Each row was made from one path, in order. Every step used is in the known rows, and no mark comes twice. Write each row's path.
Known rows
minoved-lumop-mele-bunal-ziraf: [-1.51 -4.28  0.82  0.16 -0.67  3.42 -1.27 -1.85  1.28  0.61 -1.19 -0.51
 -2.88 -0.70  0.49 -0.26  1.20]
lumop-ziraf-semip-mele-bunal-minoved: [ 1.12  1.00 -1.96 -1.63 -0.99 -2.86  0.73 -0.69 -4.63  0.32  3.61  1.60
  0.47  2.52 -1.30 -0.12 -2.66]
minoved-semip-mele-bunal: [ 0.35  3.37  0.61 -0.67 -2.90  0.37  0.91  1.73 -0.61  2.08  1.29 -0.28
  1.14  1.04  1.09 -1.59  0.68]
mele-bunal-minoved: [-0.21 -1.07  0.33  1.35  0.99  0.90 -1.41 -1.19  1.23 -5.25 -1.39  0.89
  2.36 -4.07 -1.98  2.46 -0.91]
minoved-semip: [-1.93  2.05  0.82  0.27 -0.95 -1.24  1.00  4.29 -0.37  6.00  2.30 -1.66
  1.03 -0.66  0.11  1.06  1.01]
vituf-minoved-lumop-mele-bunal-zuduf: [ 0.17 -3.06  0.48  1.96  1.31 -2.33 -0.79  3.11 -1.01  1.44  0.87 -0.79
 -1.21 -3.23  1.63 -0.05  3.86]
minoved-lumop-mele-bunal-ziraf-semip: [-1.78 -4.87 -0.03 -0.32 -0.47  2.31 -0.70 -1.66  1.52  1.06 -0.56 -0.29
 -3.45  0.97  0.67 -0.70  0.63]
semip-mele: [ 2.88  7.41  0.90  0.06  0.96  1.36  0.94 -0.94  1.58  0.61 -2.83 -0.56
  1.17  3.73  1.05 -1.36 -1.00]
minoved-lumop-ziraf-semip: [-1.19 -5.00  0.22  0.38 -2.31  0.10  0.31  0.30 -3.52  4.85  4.20 -0.89
 -1.89  0.72 -1.60  1.60 -1.29]
minoved-semip-mele-bunal-zuduf: [-0.34  2.78  0.53 -1.17 -3.19 -1.92  1.73  1.89 -1.69  2.82  1.62 -1.14
  1.41  0.47  0.99 -1.95  1.23]
mele-bunal-minoved-lumop-ziraf-semip: [-0.41 -5.01 -0.18  1.17 -1.29  1.20 -1.56 -1.76 -0.40 -3.90  1.19  0.98
  0.88 -2.73 -2.17  1.91 -1.35]
minoved-lumop-mele: [-1.17 -2.37  1.08  0.76 -0.44  3.03 -1.52 -0.61  2.26  4.96  0.07 -1.38
 -2.99  1.29  1.17 -0.38  1.33]
lumop-mele-bunal-minoved-semip-ziraf: [-0.31  1.40 -0.57 -3.10  0.19 -0.51 -1.78 -1.66  0.92 -0.70 -0.41  0.80
 -0.64  0.03  1.11 -2.43  1.70]
ziraf-semip-mele-bunal-zuduf: [-0.34  0.95 -1.69 -1.65  0.54 -5.53  3.50 -0.53 -1.36  0.40  0.09  0.18
  0.19  4.80  0.40 -1.07 -1.96]
minoved-lumop-ziraf: [-0.63 -3.87  1.35  1.18 -2.67  1.92 -0.46  0.07 -3.37  4.31  3.28 -1.18
 -1.28 -1.16 -1.94  1.94 -0.40]
mele-bunal: [-1.54 -1.78  0.58 -0.43  0.59 -1.70  0.95 -0.99 -3.05 -3.14 -0.77  1.34
  1.63 -3.01 -2.27  3.07 -0.77]
minoved-semip-ziraf: [-0.79  2.87  1.38 -3.69 -2.00 -1.85  2.38  2.49 -2.75  4.58  2.08 -2.08
  1.44 -0.69 -1.17 -0.90  0.94]
ziraf-semip-mele-bunal-minoved-lumop: [ 1.00 -0.24 -1.32  0.00  0.09 -0.35  0.94 -1.10  1.84 -1.08 -0.31  0.46
 -0.45  4.90  0.62 -1.23 -2.47]
minoved-lumop: [-1.15 -3.12  2.04  2.30 -0.82  3.04 -0.26  0.30  1.00  3.64  0.16 -1.97
 -1.04 -1.07 -0.96  1.95 -0.04]
mele-bunal-minoved-lumop: [-0.36 -3.89  0.90  2.00 -0.53  2.81 -2.18 -1.86  2.05 -4.54 -0.77  0.35
  1.42 -4.13 -1.81  2.07 -0.56]

Which path is each row?
[ 3.45  4.82  0.49  0.63  0.03  2.90 -0.74 -2.81  2.81 -4.82 -2.94  0.70
  2.05  1.19  0.41 -1.55 -1.16] => semip-mele-bunal-minoved
[ 0.99 -2.40  0.55  2.13  1.73 -0.03 -1.70  2.70 -0.27  0.98  0.51 -0.01
 -1.50 -2.71  1.70  0.30  3.23] => vituf-minoved-lumop-mele-bunal
[-2.13 -2.45 -0.85 -0.98  2.10 -1.67  2.31 -0.72 -1.20 -5.49 -2.73  1.18
  0.59 -2.15 -2.26  2.73 -1.65] => mele-bunal-ziraf-semip
[ 0.90 -2.24  0.36  2.19  2.44  1.03 -1.45  2.48  0.64 -0.78 -1.03 -0.24
 -1.65 -3.39  1.52  0.13  3.20] => vituf-minoved-lumop-mele-bunal-ziraf
[-0.17 -4.90  0.03 -0.24 -3.56  1.01  0.22 -1.22 -4.17  2.29  3.69  0.08
 -1.86  1.35 -1.28  0.28 -1.39] => minoved-lumop-ziraf-semip-mele-bunal
[ 0.62  0.53 -1.82 -2.51 -1.22 -4.09  1.86 -0.41 -6.94  1.32  3.86  1.74
 -0.03  3.12 -1.43  0.24 -2.63] => lumop-ziraf-semip-mele-bunal
[ 2.34  4.74  0.40 -0.45  0.71  2.29  1.33 -2.61  0.65 -5.51 -4.51  0.65
  1.11  0.92  0.06 -1.20 -1.12] => semip-mele-bunal-ziraf
[-0.17  4.01 -1.14  0.07  4.08  0.39  3.10  0.48  3.36 -2.15 -4.60 -1.06
 -0.33  2.44 -0.14 -0.03 -2.05] => bunal-ziraf-semip-mele
[-1.84  0.21 -1.67 -2.59  2.66 -1.81  0.19 -1.39  0.39 -1.45 -2.37  1.50
 -1.99  1.29  1.10 -0.83  0.61] => lumop-mele-bunal-ziraf-semip
[ 0.53  1.54 -1.59 -1.32  0.92 -3.06  2.58 -0.76 -0.51 -0.51 -0.30  1.09
  0.02  5.42  0.40 -0.71 -2.54] => ziraf-semip-mele-bunal
[ 1.66 -0.14  0.08  2.82 -0.75  4.35 -2.99 -0.51  4.18  0.63  1.07 -1.47
  0.29  0.24 -0.23 -0.43 -1.38] => bunal-minoved-lumop-ziraf-semip-mele
[-1.31  0.61 -0.66 -2.23  1.59 -2.05 -0.67 -1.55 -0.83  0.42 -0.92  1.62
 -1.34  0.95  1.12 -0.41  1.17] => lumop-mele-bunal
[ 0.36  3.65  0.43 -0.74 -2.15  1.30  1.15  1.52  0.34  0.60 -0.13 -0.60
  0.91  0.52  0.92 -1.59  0.79] => minoved-semip-mele-bunal-ziraf
[ 0.48  2.26  0.47  2.12  1.87 -2.71  0.13  7.11 -0.82  3.79  1.92 -0.90
  1.15 -3.18  1.34  1.26  3.15] => vituf-minoved-semip
[-0.77 -1.13  0.30  1.09 -0.65  0.69 -1.41  0.14  1.38 -3.09  0.12  0.50
  2.48 -3.87 -1.40  1.62 -0.04] => mele-bunal-minoved-semip
[ 0.67  0.30  0.73  3.35  1.17  5.07 -4.20 -0.46  7.48  1.12 -1.14 -1.81
 -0.41 -0.88  0.93 -0.30  0.72] => bunal-minoved-lumop-mele
[-0.62  1.33 -0.83 -1.04  1.83 -0.13 -2.43 -1.90  2.14 -1.07 -1.46  1.40
 -0.71  0.27  1.30 -0.98  1.18] => lumop-mele-bunal-minoved
[ 2.23  3.46  0.13  1.62  1.31 -0.61  0.24  5.13 -0.16 -0.50 -0.23 -0.34
  1.10 -2.62  1.82 -0.55  2.86] => vituf-minoved-semip-mele-bunal-ziraf
[-3.11 -3.07  0.52 -0.96 -0.17 -6.40  2.69 -0.30 -4.45 -1.71  0.14 -0.43
  2.12 -4.37 -2.46  2.39  0.58] => mele-bunal-zuduf
[-1.00  1.06 -0.89 -1.35  0.78 -0.25 -2.29 -0.91  2.18  0.41 -0.38  1.03
 -0.73  0.19  1.76 -1.56  1.67] => lumop-mele-bunal-minoved-semip
[ 3.42  2.55  0.49  0.43 -1.87  3.77 -1.50 -3.30  0.76 -4.05 -1.16  0.76
  1.09  1.04  0.02 -1.65 -1.19] => semip-mele-bunal-minoved-lumop-ziraf
[ 1.11  1.99 -1.65 -0.44  1.20 -1.73  1.43 -0.92  1.77 -1.42 -0.66  0.77
  0.39  4.92  0.57 -0.99 -2.66] => ziraf-semip-mele-bunal-minoved
